Every row comes from one small tree of marks. The marks that hang from a mark follow it in brackets, in the order of their numbers. Every link used is in the known rows. Which tree was each row made from?
Known rows
J469[J358[J385[J400[J457 J751[J517]]]]]: [-0.481  1.783  4.051 -2.850  1.179 -3.474 -2.184 -2.439 -0.243 -1.081
  2.688 -0.063 -4.336 -1.054  1.183 -1.328 -0.611  3.123  4.885  1.973]
J457[J400[J751[J358[J385] J517]]]: [-0.175  1.927 -1.837  0.518  3.057  0.779  0.592  1.968 -0.126 -2.188
  1.752  0.933  0.552  1.759 -1.644 -5.621  0.742  1.414  4.651 -2.236]
J517[J751]: [ 1.959 -1.907 -0.112 -2.785  2.217  0.179 -0.552  1.091 -1.449 -1.103
  0.013  0.937  1.076  0.447  1.306  1.654  0.252 -0.120  1.734  1.453]
J751[J358 J400 J517]: [ 3.883 -0.368 -1.598  3.238  1.504  1.358  0.506  0.577 -0.881 -0.067
 -0.163  1.035  1.639  3.318 -2.044 -0.945 -2.727  0.319  1.495 -5.016]
J191[J457[J400[J751[J358[J385[J772]] J517]]]]: [-1.336  1.869 -1.609  1.881  0.700 -1.556 -0.964  2.589 -0.366 -2.350
  0.167  1.194  0.656 -0.139 -5.019 -3.459 -0.996  0.596  4.229 -4.408]
J517[J751[J358[J385] J400[J457]]]: [ 0.648 -2.421  0.308 -2.378  2.955 -0.322 -1.227 -1.616 -1.585 -4.339
  2.265  0.471 -1.959  2.464  2.583 -0.302 -0.371  2.135  1.116  0.012]
J385[J358 J400[J457 J751[J517]] J772]: [ 0.530  0.548  2.489  0.663 -6.430 -2.938 -0.358 -1.963 -3.121 -3.052
 -1.011 -1.574 -1.026 -2.979  0.881  3.199 -4.058 -1.017  3.577 -0.408]
J358[J385]: [ 0.879 -2.681 -0.112 -2.338  2.635  0.050 -2.951  2.595  0.776 -0.231
  2.213  1.673 -1.001 -1.857 -1.513 -2.775  1.187 -0.809  1.769 -0.368]
J469[J358[J385[J400[J457 J751]]]]: [-1.900  0.238  4.694 -4.596  2.242 -3.292 -3.845 -2.242  1.017 -1.456
  3.477 -0.497 -5.764 -3.402  0.686  0.284  1.065  1.897  3.692  3.026]
J517[J751[J358[J385[J772]] J400[J457]]]: [-0.089 -3.046 -0.856 -1.737 -0.870 -1.492 -1.250 -1.289 -2.204 -4.932
  1.194  1.078 -1.931  2.319  1.404  0.151 -1.790  0.532  0.175 -0.319]
J469[J358]: [ 1.994 -1.710  0.668 -2.742  2.294 -0.220 -2.705  0.845  1.424  2.469
  1.057  3.557 -0.913 -1.649 -3.050 -0.285  0.251 -0.974  2.251 -1.171]
J191[J457[J400[J751[J358[J385] J517]]]]: [-0.300  2.661 -0.270  1.174  5.052 -0.619 -0.905  2.546  0.093 -1.778
  1.389  0.821  0.530  0.141 -3.634 -4.130  0.616  2.229  4.722 -3.917]
J457[J400[J751[J358[J385[J772[J191]]] J517]]]: [-2.694  1.334 -3.474  2.658 -1.494 -2.243  1.602  1.612  0.882 -1.950
 -2.264  0.034  1.726  1.503 -1.865 -3.825 -1.258 -1.013  2.427 -2.508]
J358[J385[J400[J457 J751[J517]] J772[J191]]]: [-3.906  1.149  1.908  0.382 -4.160 -5.645  0.138 -1.156  0.395 -2.776
 -2.113 -3.946 -1.643 -1.422  1.592  1.363 -2.731  0.174  1.213  1.738]
J457[J400[J751[J358 J517]]]: [ 0.372  2.775 -1.222  1.492  2.288  2.086  1.446  1.142 -0.024 -1.790
 -0.469  0.114  1.958  2.057 -1.680 -1.728 -0.485  1.034  4.255 -3.294]
J469[J358[J385]]: [ 1.330 -2.877  0.317 -3.557  3.417 -1.188 -3.792  1.499  1.273  1.949
  2.961  4.374 -2.273 -1.801 -2.723 -4.108  1.543 -0.545  2.914 -0.178]
J400[J457 J751[J358[J385] J517]]: [-1.281 -0.577  2.026 -0.877  1.521  0.630 -0.450 -1.620 -0.891 -2.162
  2.372 -0.634 -1.351 -0.013  2.472 -1.994  0.874  3.785  2.960  0.322]
J772[J191]: [-0.243 -1.741 -0.383  0.023  1.732 -1.563 -0.558  1.703  2.733  1.149
 -2.789 -0.297  1.745 -1.588 -1.141  2.178 -0.183 -2.317 -0.220 -1.677]
J751[J400]: [ 3.445 -1.216  0.332  0.422  2.396  0.248 -1.871  1.180  0.601 -0.697
  0.328  1.304 -0.900  0.915 -3.343  0.625 -1.423 -1.639  0.983 -3.511]

Which tree is each row?
[ 0.696 -1.704 -0.495  1.282 -2.195 -0.815 -0.878 -0.637 -1.379 -2.961
  0.627  1.377 -1.184  2.525 -1.375 -2.279 -3.939  0.762  1.260 -3.983] -> J751[J358[J385[J772]] J400[J457] J517]
[ 1.520 -3.515 -3.797 -0.025 -0.993 -1.345 -1.027  0.691 -2.628 -3.093
  1.269  2.420 -0.429  2.963  0.278 -1.917 -1.423 -0.700  0.227 -0.514] -> J517[J751[J358[J385[J772]] J400]]
[-1.625  3.094  1.482  0.448  4.788 -3.259 -1.213  2.152  3.960 -0.890
 -3.087 -1.288  0.799 -2.314 -4.896  2.553  0.155 -1.586  2.133 -3.626] -> J772[J191[J457[J400[J751]]]]
[-0.893 -1.447 -1.502  2.826 -2.588 -3.183  0.453 -1.025  0.124 -1.937
 -2.338 -0.176  0.330  2.288 -0.784 -1.048 -4.233 -0.601 -0.256 -4.270] -> J751[J358[J385[J772[J191]]] J400[J457] J517]
[-0.442  0.384 -0.189  1.050 -3.386 -3.025 -1.013  1.001 -1.644 -2.242
  1.012 -1.194 -1.533 -0.551 -0.216 -1.740 -1.645  0.072  2.840  1.122] -> J358[J385[J400[J751[J517]] J772]]
[-3.114  2.258 -1.152  4.538 -2.604 -4.932  0.775  0.366  0.437  0.643
 -4.787 -4.409  2.522 -1.779 -0.600  4.573 -2.851  0.339  0.237 -2.390] -> J385[J400[J751[J358 J517]] J772[J191[J457]]]
[ 0.641  1.066  4.063 -1.037  0.894  0.530 -0.574 -1.775 -0.448 -1.858
  0.350 -0.697 -1.544 -0.149  1.037  1.527 -0.798  2.061  3.313 -0.175] -> J400[J457 J751[J517]]
[-0.953  1.664  3.827 -1.577  0.906 -2.122 -1.134 -1.041 -0.642 -3.465
  2.021 -2.763 -2.919 -1.024  2.092 -0.405 -0.810  2.780  4.040  1.740] -> J358[J385[J400[J457 J751[J517]]]]
[ 3.035 -1.541 -1.785 -0.150  2.622  0.646 -0.090 -0.174 -1.775 -1.721
  0.355  0.786  0.825  3.352  0.906  1.804 -0.983  0.183  0.674 -1.494] -> J517[J751[J358 J400]]
[ 3.265 -1.310 -2.303  2.561  1.920  0.532 -0.518  1.256 -1.211 -0.835
  1.789  2.010  0.196  3.207 -1.640 -4.727 -1.562  0.922  1.889 -4.022] -> J751[J358[J385] J400 J517]
[ 1.165  2.573  1.277  0.711 -0.117 -0.930  0.050  0.124 -0.804 -0.993
 -0.201 -2.424 -0.124 -0.058  0.578  1.472 -1.315  0.974  3.130  0.117] -> J385[J400[J751[J517]]]
[-5.111 -1.862 -1.555 -2.057 -3.024 -4.847  0.518 -0.905 -0.522 -3.549
 -2.694 -3.914  0.504 -0.757  4.311  3.324 -2.079  0.431 -0.957  2.430] -> J517[J751[J358[J385[J400[J457] J772[J191]]]]]
[-0.849 -2.995 -0.026 -0.497 -1.056 -0.734 -2.487 -0.331  0.182 -3.365
  1.167  0.735 -2.430  0.152 -1.534 -0.574 -1.801 -0.445 -0.098 -3.217] -> J751[J358[J385[J772]] J400[J457]]
[ 1.700 -1.138  0.488  0.457  2.018  0.510 -0.611 -0.952 -0.845 -2.335
  1.448  0.785 -1.028  2.779 -0.508 -2.933 -2.151  2.109  2.166 -3.678] -> J751[J358[J385] J400[J457] J517]
[ 1.285 -1.572  0.706 -2.016  2.338  0.622 -0.103 -2.043 -1.346 -3.923
  0.197 -0.317 -0.778  2.807  2.170  3.244 -1.582  1.566  0.482 -0.978] -> J517[J751[J358 J400[J457]]]
